What can hang from each mark:
J: V
B: R V
D: C
V: B J
X: A Y
C: A B D
W: F
F: L W
A: C L
M: Y
Y: F M
L: A F

Every row comes from one small tree of marks. Brackets hold a mark, then the marks that hang from it, in alphabetical order. Every link used is in the known rows. Which tree was each row made from?
In the rows, zero is written as 128.
Known rows:
[C [A [L F]] [B V]]: [137 123  49 143 122  71 140 129 143 137 107 111 127  84 135 156 145 114
 129 134 124 165 107 118 184 167 108 125 140 131  95 171 121]
[J [V [B R]]]: [120 134 102 161 110 117 147 143 148 110 137 100 142  91 121 137 144 127
 152 154 147 172 153 158 173 145 132 110 145 119 125 164 147]
[X [Y [F L] M]]: [125 118 125 100 114 125 122 113 109 118 126  93 135 109 147  63  49 148
 111  91 144 146 149 133 119 146 134 139  88 165 109 197 137]
[L [A [C [B R]]] [F W]]: [107 109  52 120 171  73 171 116 140 128 169 150 146 119 132 164 160 119
 142 137 215 155 165  80 203 154 115  99 112 139 123 174 141]
[V [B R] J]: [136 151 110 136 147 105 142 145 170 106 164 107 107  76 131 128 161  91
 121 130 127 158 161 145 152 132 159 114 143 130 141 167 122]
[W [F L]]: [145 151 128 131 128  98 138 111 147 108 142 156 147 165 145 103 129 139
  82 100 163 171 157 136 109 188 121 154 137 184 131 158 135]
[W [F [L [A [C B D]]]]]: [127 110  64 147 176  93 159  92 155 112 156 166 175 176 143 135 167 131
 116  84 178 162 149 103 190 163  94 154 130 172 121 159 157]
[M Y]: [129 139 124 124 132 103 129 141 129 104 143 115 137 139 117 150 109 129
 121 123 122 137 137 130 163 146 161 120 158 115 126 142 138]
[A C [L F]]: [142 164  90 105 122  82 168  75 111 157 154 135 146 122 114  94 108  87
 109 108 166 122 142  69 161 198 149 111 155 136 118 153 151]
[Y [F [L A] W] M]: [115 113 125 116 139 109 148 107 126 122 137 137 149 154 150  83  96 159
  99  77 182 157 160 120 122 148 120 134 105 158 112 189 132]
[B R V]: [161 131  79 165  94  94 171 137 142  98 154 116 129  98 123 158 110 146
 131 145 153 167 167 141 170 160 122 107 143 129 108 193 123]
[C B D]: [143 124  74 161 135 118 119 131 127 112 137 114 139  94 113 157 154 155
 132 115 121 143 124 137 202 142 109 151 132 136 120 113 148]
[V J]: [145 168 128 130 134 105 136 141 154 121 147 122 122 115 128 117 140 111
  91  91 118 149 135 129 140 144 152 129 154 143 124 140 118]
[A [C [B R V] D] L]: [172 107   8 195 115  97 201  99 105 128 156 101 143  80 130 171 101 128
 165 152 165 140 170 121 252 163  80 111 125 116 108 192 156]
[B R [V J]]: [159 144  86 159 110  87 170 153 167 109 159 108 115  99 132 154 122 118
 116 127 141 179 168 144 170 138 132 111 149 134 108 194 107]
[A [C B D]]: [146 121  58 158 145 117 148 103 115 119 146 118 155 104 119 157 139 140
 143 108 144 133 134 116 220 144 104 130 130 121 120 127 162]
[X [A C L] [Y M]]: [121 149  87  90 116 105 142  93  73 154 138  90 158 106 175  68  17 116
 122  94 142  88 145  76 182 159 142 123 102 144 123 219 166]
[Y [F W] M]: [128 124 138 113 118 125 134 109 100 119 141 101 142 104 140 110  69 162
 119  84 144 157 159 139 132 157 124 118 105 131 108 162 137]
[Y [F L] M]: [137 121 126 112 114 124 148  99 119 120 130 113 144 117 139  65  71 150
 105  85 136 145 162 135 115 153 136 125 120 149 100 181 142]
[C A]: [134 134 100 136 144 102 119 124 143 115 112 124 125 117 128 132 142 139
 108 115 103 140 115 137 149 155 129 122 140 125 124 139 119]
[X [A C [L F]] [Y M]]: [105 147  82  49 117  80 127  86  84 168 140  90 157 109 156  64  35  99
 117  93 150 108 135  54 179 166 157 127 105 157 114 212 167]
[M [Y [F L W]]]: [120 114 125 126 151 108 149 146 105 101 136 118 130 165 136 127  91 164
 115 128 183 167 153 151 136 142 133 132 105 124 135 153 125]
[D [C [A [L F]]]]: [126 142  91  92 151  66 132  86 137 148  96 119 121 115 133 100 130 113
 112 110  98 160 108  93 153 193 120 107 164 152  98 125 107]
[A [C D] [L [F W]]]: [137 144  70 123 134  78 151  78  87 164 157 121 143 141 103 125 120 121
 113 116 199 147 139  84 200 189 108 145 125 141 138 120 155]
[L A]: [126 148 116 133 138 101 140 122 154 109 150 155 146 141 123 120 153 126
 102  94 132 132 128  94 149 156 151 129 158 145 119 151 131]
[D C]: [142 152 124 123 131 100 141 105 136 110 126 130 137 115 139 115 123 144
 113  96 111 160 135 117 144 171 122 109 165 150 102 122 120]
[C A B D]: [133 102  56 159 160 112 103 132 140 113 106 108 128  96 121 169 167 158
 135 121  95 146 101 150 210 133  96 146 121 126 120 116 131]
[M [Y [F [L A] W]]]: [102 109 120 119 171  97 154 145 129 100 145 137 141 189 137 123 118 150
 112 111 188 161 143 125 145 134 143 131 116 132 131 168 121]

Which tree is each row?
[131 126  83 131 164  83 160  76 154 116 160 169 171 204 129 113 151 125
  95  74 182 163 153  95 169 176 109 157 144 175 130 160 149]	[W [F [L [A [C D]]]]]
[130  93  15 134 156  82 130 115 131 149 121  97 109  76 108 149 154 122
 151 162 119 146 125 124 227 166  97 129 115 141 114 140 131]	[C [A [L F]] [B R] D]
[105 148 111 102 146  72 123 125 147 126 153 154 140 155 115 136 171 131
  94 102 183 167 125  85 146 165 141 141 139 161 127 135 124]	[L A [F W]]
[127 137  98 149 161  90 173 103 126 129 149 171 153 188 148 113 135 142
  84 105 233 145 157  96 150 156 106 134 122 156 148 175 140]	[F [L [A C]] W]
[101 107 106 118 180  95 181 116 118 107 151 143 157 198 143 124 102 137
 120 104 208 152 157 108 161 139 137 110 116 118 130 182 135]	[M [Y [F [L [A C]] W]]]
[119 125  74 115 171  72 125 110 123 150  94 117 120  98 156 141 148 141
 129 128 134 177 112 116 178 178  74 116 126 153 108 117 109]	[D [C [A [L [F W]]] B]]
[108 126  76 108 162  66 138  89 131 139 164 143 157 171  98 149 168 128
 110  90 203 165 128  72 203 161 121 144 135 146 131 125 147]	[L [A [C D]] [F W]]
[150  79  14 186 136  92 140 143 151 100 119  91 119  79 125 204 151 166
 158 161 117 177 130 167 239 130  73 125 118 119 105 173 120]	[C A [B R V] D]
[120 150 102  92 105 109 113 121  85 150 129  86 142  99 170  69  33 131
 116 102 116  99 133  95 165 153 144 144 102 160 125 207 152]	[X [A L] [Y M]]
[119 117 121 108 137 113 154  98 140 118 134 134 157 143 138  65  95 138
 100  70 139 141 156 108 122 147 146 124 130 158  96 194 136]	[Y [F [L A]] M]
[153 101  34 173 139  85 180 115 143 118 100 101 116  65 170 161 113 142
 162 156 105 169 145 143 209 168  65  83 140 129  85 190 104]	[D [C [A L] [B R V]]]
[156  96  33 187 113 101 153 142 139  97 149  97 130  77 118 194 138 162
 159 151 143 172 155 153 232 139  89 130 127 131 103 168 138]	[C [B R V] D]
[156 145  76 164 130  97 178 136 153 115 151 117 147  94 153 166 130 107
 126  95 149 165 151 128 191 127 119 108 146 116  99 183 135]	[A [C [B [V J]]]]
[140 111  70 157 143  89 141 128 158  95  88 110 134  87 162 176 142 159
 139 114  93 193 113 146 187 141  79 101 150 127  80 155 106]	[D [C A [B V]]]
[104  93  79 123 184 110 187 120 133  98 145 141 165 156 147 129 116 119
 144 102 164 133 147 104 179 125 149  97 128 109 104 187 148]	[M [Y [F [L [A [C B]]]]]]
[148  91  22 174 156 106 143 120 119 136 122  97 109  76 129 153 137 139
 158 165 107 124 137 143 231 159  80 125 111 129 122 152 130]	[C [A L] [B R] D]
[148 126  68 153 143 102 123 103 120 142 112 106 118 119 115 122 130 134
 115 124 100 125 108 130 192 170 106 148 135 130 128 127 127]	[C [A L] D]
[122 126  69 105 162  77 130  99 141 145  94 117 125  86 147 119 146 116
 132 119  93 159 105 103 176 179 101 105 150 149  90 125 114]	[D [C [A [L F]] B]]
[105 112  53 122 173  76 137 105 132 134 158 142 159 143 109 171 183 135
 130 100 198 163 125  78 222 145 106 142 119 141 122 126 155]	[L [A [C B D]] [F W]]
[127 112  40 128 153  84 109 112 131 150 111 105 122  93 108 140 162 121
 131 130 106 144  96 114 210 164 106 150 128 137 114 117 134]	[C [A [L F]] B D]
[114 132 127 116 135 121 116 142 102  99 144 103 121 105 140 120  88 157
 129 108 164 159 123 135 139 152 126 136  78 143 132 152 116]	[X [Y [F W]]]
[115 121 135  99 120 125 106 123  94 116 138  82 131  97 148 108  50 160
 128  91 150 157 142 137 138 149 125 133  73 147 117 177 133]	[X [Y [F W] M]]
[131 107  50 163 168  99 165 101 139 124 143 155 162 154 132 130 162 138
 116 103 181 133 139  99 207 135 101 146 130 150 124 155 160]	[F [L [A [C B D]]]]
[149 132  87 158 118  97 155 129 147  94 119 118 145  85 156 165 130 158
 139 106 119 188 135 131 180 150  94 107 163 138  79 151 119]	[D [C [B V]]]
[119 123 132  89 112 131 113 114 110 111 137  81 136  81 138  88  49 137
 134  82 110 138 136 124 138 149 149 120 101 141  98 183 137]	[X [Y F M]]
[143 142  98 133 151  91 144  90 128 136  95 118 120 112 152 102 113 130
 113 111  85 142 117 119 158 184 103 105 159 142 106 135 107]	[D [C [A L]]]
[158 126  48 164 138 116 200  98 103 138 158 126 137  77 147 129  95 110
 154 152 160 103 179 109 204 175 109  89 123 122 118 185 156]	[A [C [B R]] L]
[110 134 107  71 114 122 125 116  76 134 131  76 140  84 168  51  14 133
 138  90 102 104 129  97 153 150 155 127  86 146 107 211 145]	[X [A L] [Y F M]]
